Each row was made from one walk, in order. Every step used is in the known rows, and no mark comes twice. Write each row's walk.
(in the rows, 128 means zero)
Known rows
l/k/a/p/e/q: [110 147  74 114 109 115 177 153 115 145 173 176 148 217 166 156 172 123
 119 144 136 171 129 126 151 159  62 143 148 117 105 170 152  86]
p/a/q/s/e: [ 84 144 202 141 131 187 112 156 128 122 121 131  96 109 114 127 117 130
 109  69  85 112 130 123 114 102 154  86  80 149 132 191 110 171]
q/s/e: [109 139 171 113 153 144 108  77 132 117 131 114 124  66 106  86 112  99
 118  63 106 123 102 131 127 113 165 109 112 154 162 149 132 124]
e/q/a/l/k: [124  99  82 148 100  83 122 174 155  96 174 134 186 186 151 121 146 134
 140 157 128 113 164  98 148 127 124 131 146 104 136 128 146 149]
p/q/s/e: [120 151 209 157 165  84 107 102 137 152 161 108 117  53 109  96  94 130
 117  67  93 140 103 149 115 104 197 113 120 133 151 115 142  67]
l/q: [147 119 138 161 147  96 113 103 129 135 120 135  90  95 107 122 116 158
 130  97 106 129 115 147 135 108 146 144  99 124 125  97 121 148]
q/s/e/a/p: [101 130 150  68 140 178 132 106 138 141 149 121 133 125 133 125  98  77
 107 134 160 115 114  80 124 164 129 113 144 164 137 142 138  99]
l/k/q: [172 104  89 162  88  71 153 124 112 129  94 124 121 111 161 112 150 150
 133  76 107 128 130 129 149  81 116  96 124  95 131 117 137  96]
p/e/a/q: [150 168 130 122 135 193 112 135 133 117 103 156  68 128 130 173  98 157
 101 167 155 152 156 174 123 141  96 180 124 167  96 155 123 165]
s/e: [124 143 153 119 144 142 133 104 109 104 129 125 129  78 133 117 128 112
 133  71 126 136 110 142 147 125 151 150 124 152 144 126 122 116]
p/l/k/e/a/q: [149 108  89 106  58 121 134 185  86 149  53  98 109 154 153 185 141 156
 128 187 143 134 178 133 142 121  91  85 138  80 135 120 126 140]
k/s: [159 100 105 146 164 152 130  81 133 117 109 142 129  89 119  93 133  99
 182 106 152 109 113 151 129 127 140 134 123 159 159 161 121 179]
e/a/p: [132 120 104  94 140 204 157  97 126 139 145 151 132 150 135 149 114 112
 121 159 176 122 138 115 133 151  84 138 146 155 113 119 132 139]
k/a: [144 139 113 133 137 142 145  50 124 128 144 173 110 144 105 103 166 101
 117 101 125 103 131 164 149  84  93 141 122 145 144  94 103 165]
s/e/a/q/d: [154 162 167 102 134 170 109 176 118  96  66 116 122  77 145 164  69 108
 146 118 153 123 148 108 127 174 123 158 116 158 109 143 108 147]
q/a: [139 121 132 132 148 190 108  82 141 113 116 157 124 109 123 121 121 131
 145 116 112 109 161 177 122  98 138 138 149 161 135  98 111 193]
a/p/q: [113 132 134 159 168 128 149  99 124 160 154 148 143 118 133 144 123 162
 129 103 131 149 101 151 122 121 128 139 131 106 117 135 151  74]
k/a/p/e/q/d: [125 181 133 113 151 147 144 153 123 127 131 171 133 173 128 157 132 103
 145 151 129 173 122 150 102 192  75 178 137 116  86 155 135 113]
p/k/q/a/l: [116 108  76 169  65  53 109 131 122  97 101 116 115 148 129 113 158 163
 126 143  50 107 137 128 102 113 130 128 151  75 114  82 100 112]
l/e/q/a/p/k: [ 94 138  89  76 114 142 113 138 125 121 118 131 148 163 173 156 119 143
 144 152  71 169 157 118 114 164 158 128 159 105  97 125 151 118]
a/p: [108 125 111 116 153 175 150  77 113 129 123 150 148 116 135 134 137 126
 126 105 150 137 106 133 132 129 103 134 126 128 127 151 143 118]
l/p: [140 119 113 151 141 197 123 108 110 150  90 147 137 109 130 124 158 143
 140  98 138 114 106 130 152  78 130  90 114 111 129 148 137 133]
e/a/l/q/s: [122  96 136 144 121  68  98 131 184 141 176 109 102 148  77 101 110 138
 103 166 142  77 107  89 110 118 144 128 111 135 135  98 115 149]
q/a/l: [114 109 109 139 131 131 116 107 158  90 146 139 155 140 110 110 147 136
 134 153 117  94 138 155 111 106 126 150 150 131 134 112 107 165]
e/q: [141 133 105 142 167 144 122 110 117 112 155 145 129 131 130 119 126 113
 120 129 154 140 147 133 155 115 132 150  96 125 136 103 153 149]
q/s/e/a/l/k/d: [122 106 144 110  48  29 171 162 143 140 136  49 202 161 141  68 130  99
 119 160 121  91 115  35 140 141 104 118 164 142 135 119 123 111]
p/e/q/a/l: [103 140 119 147 152 124 103 162 161  93 167 148 134 176 121 137 133 143
 122 192 118 145 153 170 100 153 129 192 143 126 104 129 130 138]
s/e/a/q: [133 156 148 110 128 167 118 144 123 114  91 122 102 103 154 165  98 117
 105 125 164 121 154 110 146 155 129 158 107 166 121 138 115 141]
l/q/s/e: [105 129 185 139 145  73  88 117 155 135 125 101  81  60 103  92  94 130
 119  59  78 121  88 123 126 120 191 114 100 144 141 128 122 107]
q/s/e/a/p/k: [ 90 132 113  57  90 166 127 100 104 142 142 107 135 129 139 125  96  99
 124 130 109 141 116  56 136 177 138 103 169 148 137 148 132 104]
a/p/k/s/e/q/d: [114 139  97  98 138 107 125 181  86 114  95 105 187 114 162 140 106  74
 211 117 122 171 101  37 123 249 154 135 153 114 129 203 142  97]
k/a/q/s: [123 142 136 150 134 134 111  66 141 132  95 147  80 126 102 106 150 118
  98  84 124  82 134 142 130  72 116 116  73 141 146 149 120 174]
q/s/e/a/p/l: [ 77 110 141  84 117 171 129 142 107 154 155 103 133 151 113 142 121 104
 114 156 170 136 111  93 127 150 148  69 161 106 150 105 129  75]
k/a/l/p/q: [117 129 112 195 122  63 151 144 133 175 155 149 150 175 110 121 203 151
 110 136 138  95  82 133 133  73 111 107 116  70 108 122 102  66]
p/q/s/e/a/l: [111 131 183 140 136  58 119 152 163 144 205  99 140 121  98 107 101 119
  93 147 136 107 110 101 111 139 169 125 134 140 136  98 121  70]
p/e: [138 148 142 132 151 173 127  84 124 116 136 157  95  95 114 123 122 155
 135 112 101 172 118 208 121 115 119 178 136 160 120 150 129 139]
l/k: [156 106  93 135 110 127 154  93 113 118 142 137 161 110 144 106 132 150
 154  85 123 138 132 132 174  94 115 121 143 134 158 143 141 150]
e/a/p/l: [118  96  87 104 116 192 147 119  97 140 152 137 140 177 116 162 135 147
 127 192 196 147 132 129 145 129  94 104 160  99 135  78 124 113]

Which walk is each row?
[ 95 127 134 136  72  18 151 219 125 113 114  68 223 184 187 106 156 111
 137 158 113 113 150  54 145 166 125 158 162  95 114 105 130 103] -> s/e/q/a/l/k/d
[133 133 158  92 141 163 105  99 145 128 151 118 113  98 116 106  98  82
 112 120 137 106 138 108 138 136 154 117 134 178 148 107 120 144] -> q/s/e/a
[118 141 141 110 164 126  99 113 128 136  91 112  91 111 117 106 128  77
 110 137 102 124 147 137 107 124 146 112  77 122 138 122 169 142] -> k/e/q/s
[118  83 101 116 113 128 127 162 109 167 133 122 105 186 109 178 117 172
 117 194 179 148 119 113 130 146 123 105 151  75 117  66 115 109] -> e/a/p/l/q
[111 154 126 115 150 188 145  97 117 128 127 163 112 126 125 144 133 156
 126 120 122 180  95 181 106 151  96 166 145 145 103 186 144  97] -> a/p/e
[129 115 148 125 152 121 127 111 126 119 107 118 136  69 135 100 138  78
 170  80 140 126 100 125 128 162 164 142 125 176 148 176 114 134] -> k/s/e
[140  99 120 142 116  73 120 147 163 123 171 127 113 161  96 131 119 144
 112 178 144 103 116 109 129 136 117 161 120 132 116  94  98 144] -> e/a/l/q
[156 139 122 128 136 186 120 117 131 114 111 140  94 121 136 158 102 136
 112 145 180 110 169 137 148 121  98 151 103 157 123 124 126 182] -> e/a/q
[139  81  90 175  67  83 120 160 105 128  75 113 117 155 152 139 157 177
 140 125 100 132 159 161 137  71 140  55 172  48 140  55 114 103] -> p/l/k/q/a
[143 130 132 129 139 193  96  97 152 132 110 136  85 116 112 129  93 130
  98 136 159  97 161 119 135 104 127 125  96 156 141 148 135 187] -> e/a/q/s
[170 131 147 170 137  95 124 139 111 105  57 121 103  73 120 116 110 131
 143  77 102 128 122 145 107 110 126 124 113 101 119  95 120 123] -> k/q/d
[116 132 126 117 111  46 155  94 166 112 161 134 140 161 102  95 196 125
 125 127 105 105 102 168 108 107 109 149 116 138 118 123  97 126] -> k/a/l/e
[131 149 114 155 124 133 138  82 125 124  96 161  95 140 123 138 165 130
 102  92 129  91 143 160 146  89  83 153  83 144 132 139 109 168] -> k/a/q
[126 143 106  83  85 154  96 118 116 146  47 100  61 111 138 140 100 114
 110 173  77 111 168 108 108 132 113 108 111 138 128 147 138 186] -> p/k/e/a/q/s
[169 162 153  91 128 168 109 166 125 124   4 113  91  83 139 176  90 102
 147 163 127 113 172 141  98 163  84 145 109 144  99 139 111 191] -> k/e/a/q/d
[144 132 130 134 156 150 155 125 132 173 168 148 138 139 142 165  98 143
 108 167 166 143 131 124 121 144 110 135 155 128 108  98 137  95] -> e/a/p/q
[137 148 142 118 159 113 126 126 143 113 135 122 123 118 136 122 134 128
 129 114 121 153 140 147 130 116 163 141  94 131 120 109 161 126] -> l/e/q
[121 158 149 137 172 154  97 107 141 119 154 144  90 117 101 103 102 130
 111 135 116 167 128 153 118 122 146 149 104 129 135 160 166 141] -> p/e/q/s
[148 127 158 174 158 141 106 106 142 138 134 152 125  96 124 136  96 167
 131 118  96 131 155 196 117  89 157 137 160 125 121  61 110 145] -> p/q/a
[112 135  91  95  67 107 147 158  84 140  96 108 105 143 176 158 119 111
 107 129 107 150 123  58 122 188 115 117 161 105  99 109 118  41] -> s/e/a/p/k/q
[158 120 135  95 142 153 133 139 133 118 126 127 129  94 141 121 118  66
 162 134 177 116 132  98 129 186 145 139 145 197 139 134 105 153] -> k/s/e/a
[102 108 140 166 110 146 154 135 131 109 198 154 157 173  90 113 163 146
 135 140 101 107 117 139 118  96 109 121 116 136 133 132  96 190] -> p/a/l
[157 145 143 153 152 160 107 124 118  97  50 124 128  70 124 143 102 151
 161  88 124 126 133 147 127 116 116 154  94 128 127 173 133 176] -> a/q/d
[163  93  83  91  62 115 148 157  91 157 100 101 122 153 141 157 141 135
 142 191 131 139 170 131 143 116  93  70 169  95 148  71 123 136] -> p/l/k/e/a
[107 133 111 155 120 140 131 154 130 129 132 136 142 149 103 118 179 168
 132 149 117 142  73 156 116 106 113 142 127 103 101 202 130  80] -> a/l/p/e
[ 82 143 193 135 166 106 123 116 130 166 151 113 140  88 131 119 105 124
 116  68 109 148  74 123 105 140 172 107 128 124 134 167 154  34] -> a/p/q/s/e
[148 138 143  94 129 167 139 115 118 116 144 128 119 106 140 137 107  96
 120 128 150 128 144 117 144 147 127 143 145 181 133  97 107 128] -> s/e/a
[158 114 129 132  58   4 152 227 131  94 108  74 168 125 156 129 121 113
 145 123 121 119 120  59 122 175 114 118 163 103 112 118 104  67] -> s/e/a/l/k/q/d
[104 147  89 116 112 120 149 132 138 165 177 160 135 199 146 123 156 118
 113 130 125 155 121 109 130 147  85 112 140 110 125 183 161  98] -> l/k/a/p/e/q/s
[108 115 137 201 142  97 110 143 146 173 157 110 154 127  92  91 157 162
 111 120 125 101  67 119 113  61 166  75 108  76 134 156 144  73] -> a/l/p/q/s
[159 141 140 145 175 154 118 136 124 101 118 137 149 100 114 123  93 109
 158 113 136 145 145 122 137 136 134 152 106 109 136 110 146 176] -> e/q/d
[148 136 156 129 173 110 110 181 119  89  93 112 164  78 142 115  98  61
 201 102 154 144 116  86 128 206 173 149 114 144 141 166 130 139] -> k/s/e/q/d
[120  83 109 163  71 109 184 156 127 120 205 149 191 185 117 107 170 161
 154 127  94 115 119 119 138  96  94  92 140 122 140 163 108 176] -> p/a/l/k
[130 144 149  91 131 173  94 126 148 153  41 109  64 106 130 140 109 100
  99 161 123  91 166 134  97 121 115 106  88 152 122 140 133 177] -> k/e/a/q/s
[142 134 140 190 155 146 122 131 111 179 113 141 132  97 128 134 145 179
 129 106 131 130  99 151 147  68 150  91 122  85 118 122 137  85] -> l/p/q
[142 140 156 101 147 120 149 139 147 172 153 132 133 131 148 162 106 166
 120 152 137 158 123 158  97 151 139 127 155 137  87 101 136  74] -> l/e/a/p/q
[146 109 122 101 111 140 126 128 122 133 128 113 116 146 111 142 135 166
 134 172 152 153 145 174 129 104 149 103 150 119 131  44 119 137] -> p/l/e/a
[121 123 131 116 124  61 136 105 163  96 159 108 156 120 103 102 170 150
 133 117 103 124  96 161 106 106 144 146 112 142 125 147 129 109] -> a/l/e
[142  94  71 149  65  88 162 101  90 141 159 139 152 185 112 116 196 149
 144 113 127 125 135 147 174  68  91  82 161  81 172  80 111 138] -> p/l/k/a
[120 134 147 164 125 209 134 141 116 116 128 166 104 131 121 153 132 163
 120 105 108 125 150 155 133  85 113 116  84 135 118 164 110 212] -> p/a/q
[134 105 106 104  71  73 160 170 138 103 184 104 181 148 145 120 139 109
 136 140 156 116 124  71 154 160 110 139 168 155 143 138 120  99] -> s/e/a/l/k
[110 136 118 131 146  58 134 152 158  94 174 109 152 153 116 114 156 133
 124 150 132 139 118 133 117 131 156 158  95 112 117 130 153 104] -> a/l/e/q
[ 78 151 139  95 160 173 116 170 121 118 123 143 150 151 175 162 122  88
 124 121 135 143 147 106 128 191 149 142 143 125 106 128 143  93] -> s/e/q/a/p
[126 128 125 144 175 151 102  94 145 125 158 133 117 121 113  91 112 108
 106 118 149 122 140 120 145  96 160 117  87 129 158 125 167 160] -> e/q/s
